Known rows, with every step that occurs
desid dipav: [ -2 -12 -10   8   8  -5 -15   6  -3  10   7  26   4   7 -10  13 -15   6
 -14  12   3  -7   8 -14  20   4  -8  -1 -18]
pimet sepezof levubu tagaz dipav desid: [-20  21  11 -27 -18   2  -9  -8 -34   5  -6 -44 -11  24  26 -38   4   6
   6  13  -1  78  15 -27  -6 -25  24 -14 -31]
sepezof dipav desid levubu: [-16 -20 -23 -11 -11  -4 -17  -1  -5  23  14  16  23   8  10   0  13   9
  -9  -7 -17 -15  16  -6 -18  -1 -19  14  -1]
tagaz dipav desid levubu: [  0 -13 -25   3  -3  11 -37 -11 -15   9  30   1  27  20  -4 -15  -5  13
 -14 -12 -16  33  25 -28   4  -9   4  17 -30]
levubu sepezof pimet tagaz dipav desid: [ -3 -35 -36  -8 -10   4 -53   9 -19   5  23 -17  -9   5  -5 -32 -12 -14
  31 -24  26  27  19 -23  14 -17   0  -1 -38]
dipav tagaz levubu: [-10   3  22   4  -9  18  -7  22 -13 -13 -22  -9 -10  -5   7  -7   2  -9
   3  10  -9  30 -10   2  -8   1 -21  19  18]
dipav desid pimet sepezof levubu tagaz: [-34  20  29 -37 -28 -10  18 -17 -33   7 -18 -35 -18  23  26 -23  -7  -1
  15  32   2  76 -10 -19 -24  -7  25 -22 -16]
pimet tagaz levubu sepezof mube: [  4 -35  20   3   2   1 -36  14  -5  -9   0  11   0 -13 -24 -29 -17  -6
  12 -22  17  36  -1  11  30  23 -29   7  -9]
sepezof levubu tagaz dipav: [-14  15  10   0 -15   8  -5  23 -22  13 -24 -41  -7  15  19 -36  -3 -12
   8   2 -12  25  23 -40   9 -25  31   0 -10]
levubu sepezof pimet tagaz dipav: [ -1 -24 -39   0  -4   8 -58  30 -14  -7  -2  -8 -10  -1   1 -26 -20 -21
  28 -32  26  -7  17 -23  30 -14   2   1 -26]
tagaz dipav sepezof: [ 17  -4  -6  18  21  14 -19  23  -8   0  -1  -4   6  10  16  -9  -4   0
  -3 -12  16   3   9 -28  19 -16  29   7  -1]
sepezof dipav desid pimet: [-22 -20   8 -21 -16 -25  18 -17 -34  16  10  -7  -7   0  26  -1  -3  -6
  20  19   5  19 -23  -4 -25   9 -10   0  12]
desid pimet tagaz dipav sepezof levubu: [ -4 -26   8   8  -4   3 -13  33 -27  22 -14 -16 -16  35  23 -50 -27 -15
  48 -12  11  11  -3 -49  13  -3  52 -18   4]
desid dipav tagaz levubu sepezof: [-12 -26   0   3  -3   9 -33  44  -9 -11  -5  -1   4   6   0  19 -12   2
   6   9   4  26  -2  -4  16  -9 -44  30  -3]
dipav tagaz levubu sepezof pimet: [-22  -7 -10   7 -10  24 -40  46  -6 -30 -23 -18 -13  -7  13  11  -3 -17
  14  -8  14  31  -2   7   0 -20 -30  26   5]
sepezof levubu tagaz dipav desid: [-18   4   7  -8 -19   5  -4   1 -27  17  -2 -46  -7  23  15 -42   2  -8
   8   7 -10  57  31 -36  -6 -24  27   0 -22]
levubu tagaz dipav sepezof: [  5  10   9  16   8  20 -13  32 -16   2 -26 -18   7   2  16 -18   4  -8
 -26  -2  11   0  28 -45  22 -19  41  16  -3]
desid dipav sepezof: [  5 -17 -14  23  28   0 -16  22   5  12   2  33   5  25  -4  17 -13   7
 -22   3  14 -27  18 -23  24  -2  14   3  -6]
dipav tagaz: [  2  12  11  -4 -18   1   2  12   5  -4 -18 -22 -10 -10  12  -6   4  -2
  -1  12   4  11   3   0 -14 -11   0  14   7]
pimet sepezof levubu tagaz: [-21  31  23 -23 -17   5   5   5 -11   1 -41 -24 -13  13  22 -16   7   0
   1  10  -2  35   9  -5  -9  -9  20 -20 -11]
sepezof dipav desid: [-14 -15  -6 -14  -6 -14   6 -12 -16  20  18  -7   2   2  18  -3  14  -2
  11   8  -3  -1  -5   8 -18  -6 -18   4   8]
desid pimet tagaz dipav sepezof: [ 10 -24   6   7   2   6 -18  20 -29  10  -4  -1  -4  10  14 -36 -27 -13
  19 -12  22   0 -10 -50  22  10  39  -6   4]
tagaz dipav: [  8   2  -7  -1   4   7 -14   0 -20  -2   5  -9   1   3  10 -10  -2   0
   6  -6   1  18   3 -18  10 -11   8   5  -4]
desid dipav tagaz levubu sepezof mube: [ -5 -17  23   7  -1   7 -39  21   3 -17  -4   4  -1  -8  -9  13 -19   6
 -12   4  19  54   5   7  29   5 -42  35  -9]

Rows
[ -9 -19 -45  11 -10  18 -64  -1 -17  10  12  15   6  14 -18 -42 -12  -7
  -1 -30  -6   5  33 -46  18   5  18   4 -35]	sepezof pimet tagaz dipav desid levubu
[ -8   8   0  -2 -15  19 -15  16   2   4 -29  11  28   0  -9  -9  -1  -1
 -44  -8 -25 -12  41 -28   7  -1  13  17 -10]	desid levubu tagaz
[ -8 -15  12  -1  -9  12 -20  43  -5 -17  -9 -26  -2  -7   8   4  -1  -3
  18  -3   1  35 -12  10  -1 -20 -39  29  14]	dipav tagaz levubu sepezof
[-21  22  26 -36 -26 -13  11   0 -32 -11 -34 -16 -11 -14  56   7  -2   1
  23  34  17  23 -42   9 -28   2 -11  -2  33]	desid pimet sepezof dipav tagaz
[-10 -33   9 -23 -21 -16   2 -23 -30  17  19   1 -14   4  -5 -35 -16  -8
  26  10   1  21  -9 -26  -7  21   8 -12  -9]	dipav desid pimet tagaz
[ -8 -12  -2 -18 -19  -7  -7  38   3   3 -13 -29  -7 -14  37  12   6  -9
  23  -2  18 -16   2  16 -19 -32 -35  22  27]	levubu sepezof dipav tagaz
[-16  -7   8  15  -2  11 -22  25 -21  -5 -16  17   0   6  -1   8  -7  -3
  -9  22  -5  19  -5 -16   8   8 -27  23   5]	desid dipav tagaz levubu
[ -7 -28   6   5   1   7 -18  10 -25   2 -11  17   0   0 -15 -35  -4 -11
  15 -11  -8   1 -10 -13  10  25 -14  -5   8]	pimet tagaz levubu
[ -5   3   3   3  -7   0 -10  14   1   4  -6   5  -5  -2  -1  12  -9  -1
 -12  20   3   1  12 -16  11  -2 -10  13  -3]	desid dipav tagaz
[-16  -1 -21 -25  -5 -11 -23 -17 -17  11   7  15  22  13  17   4  13  24
 -10  -1  -6   6   5   6 -23   0 -18  -1  -9]	pimet sepezof dipav desid levubu
[-10 -19 -29   8  -6   4 -44  -5 -31   6  13   0 -15   7  -4 -47 -12 -16
  17 -12  16  18  17 -34  15   2  17  -6 -30]	sepezof pimet tagaz dipav desid
[-22  29  28 -33 -22   4  -3   6 -44  -7 -39 -40 -16  16  39 -29 -17  -3
  20  22   7  66 -11 -36  -1  -9  38 -18 -12]	desid pimet sepezof levubu tagaz dipav
[ -8 -24 -29   0  -8   5 -41  31   3  -5  -6   3 -13  -8  -8 -14 -12 -23
  24 -28  24 -18  13  -8  14  -2  -4  -6 -14]	levubu sepezof pimet tagaz
[ -7   2   6 -10 -12   5  -6 -14 -31   8   4 -29   4   0   1 -30   4  -4
 -16  11   1  45  28 -37   5 -15  18  14 -25]	levubu tagaz dipav desid
[  5 -27 -31 -11  -1   7 -47   8  -4   6  39 -13  37  18  -3  -3  -7  18
  -1 -24  -5  34  30 -18   9 -28 -16  25 -35]	tagaz dipav desid levubu sepezof
[-11   5   9  -7 -20  -2   6  23  -4   8 -20 -18  -3 -14  29  -2  14  -9
   9  15   1 -24  -2   9 -22  -9 -18  14  32]	sepezof dipav tagaz
[ -4 -26   1   0   7  11 -21  28 -11 -12   4  -4  10   3  -2   9  -2  -1
  17 -14   0  21 -12  11   9  -4 -36  13   2]	tagaz levubu sepezof
[-30  11  34 -32 -18  -3  -2  12 -51 -20 -41  -9 -11 -12  49   7   1  -2
  25  32  14  42 -54   6 -28  12 -28   2  39]	desid pimet sepezof dipav tagaz levubu
[-28   2  22 -19 -30  -4   8   0 -42  13  -4 -51 -17  24  21 -38 -10 -13
  19  21  -6  75   7 -48  -5 -18  38   0 -16]	sepezof levubu tagaz dipav desid pimet
[-13  -2  -4 -11 -21  13  -9  -2  -3  10  -4   3  23   9 -16 -16   4   4
 -39  -2 -27  10  43 -31  -4  -3   6  20 -27]	dipav desid levubu tagaz
[-18  -1  14   3 -10   9  -2  33 -25  -4 -27 -10  -7  -9  26  -5  16 -11
  12  11  -6   4 -18   6 -20  -2 -35  21  40]	sepezof dipav tagaz levubu
[-11  -7 -46   5  -4  20 -51  30  16 -11  -4  12  18  10  -9  18 -12  -2
  -8 -33   3 -12  28  -3  11 -20  -8  14 -21]	desid levubu sepezof pimet
[ 17 -24  -9  19  15  14 -31  22 -12  12  -4   5   1  15   8 -41  -8  -6
  11 -19  22 -19   9 -41  26  -3  32  -3  -3]	pimet tagaz dipav sepezof
[-10  23  40 -24  -7 -11  -2 -33 -12 -24 -10  -2  -9 -13   9   3 -22  17
  -5  22  34  70 -31  15  12  26   5 -11 -10]	desid pimet sepezof mube
[-16 -31  21  -4  -8   4 -10  12 -39  -2 -14  17  -6  -2  -3 -29 -23 -17
  26   2  -3  20 -34 -20   6  34  -7  -8  14]	desid pimet tagaz levubu
[ -6 -17  -6  26  22   6 -13  32   8  21  -7  17  -5  43   8   1 -12   4
   0   0   3 -14  20 -25  15 -11  25 -12  -7]	desid dipav sepezof levubu
[  6   3  -5  16   7  31 -34  38  -5   7 -30   1  35  12   4 -18  -1   3
 -43 -19  -9 -16  48 -55  26 -18  40  26 -13]	desid levubu tagaz dipav sepezof
[  2 -31 -21  -5 -11   6 -45 -10 -20  20  28  10  17  13 -16 -48 -10   6
   1 -20 -14  10  30 -40   9   6   7   3 -31]	pimet tagaz dipav desid levubu
[-23   9  -2 -31 -20  -1 -17  -9 -22  10 -18   5  23   1  21  -5  16  12
 -30   5 -11   6  21 -12 -17   2  -2   7 -14]	pimet sepezof dipav desid levubu tagaz
[  4 -24  -6  19   4  11 -21  36 -10  26 -10 -13 -10  34  16 -54 -10 -12
  35 -20  13 -11  18 -42  16 -13  45 -18  -3]	pimet tagaz dipav sepezof levubu
[-20 -14 -22  14   8  16 -45  32 -10 -28  -9   4  -3   1   0  13  -6 -12
  14 -19  14  21  -5   6  11 -16 -28  13  -3]	tagaz levubu sepezof pimet
[ -9  -6 -27   1   1   7 -31  26  10 -14  -3  -8  -8   2   4  16  -7 -12
  14 -17  26  -1  10   4   6 -19 -13   7 -13]	levubu sepezof pimet
[ -1  -8  34   2  -9  13 -22  24   7 -26 -10 -21  -6 -24  -1  -3 -10   0
   0  -2  19  65  -2  23  12   1 -37  34   4]	dipav tagaz levubu sepezof mube
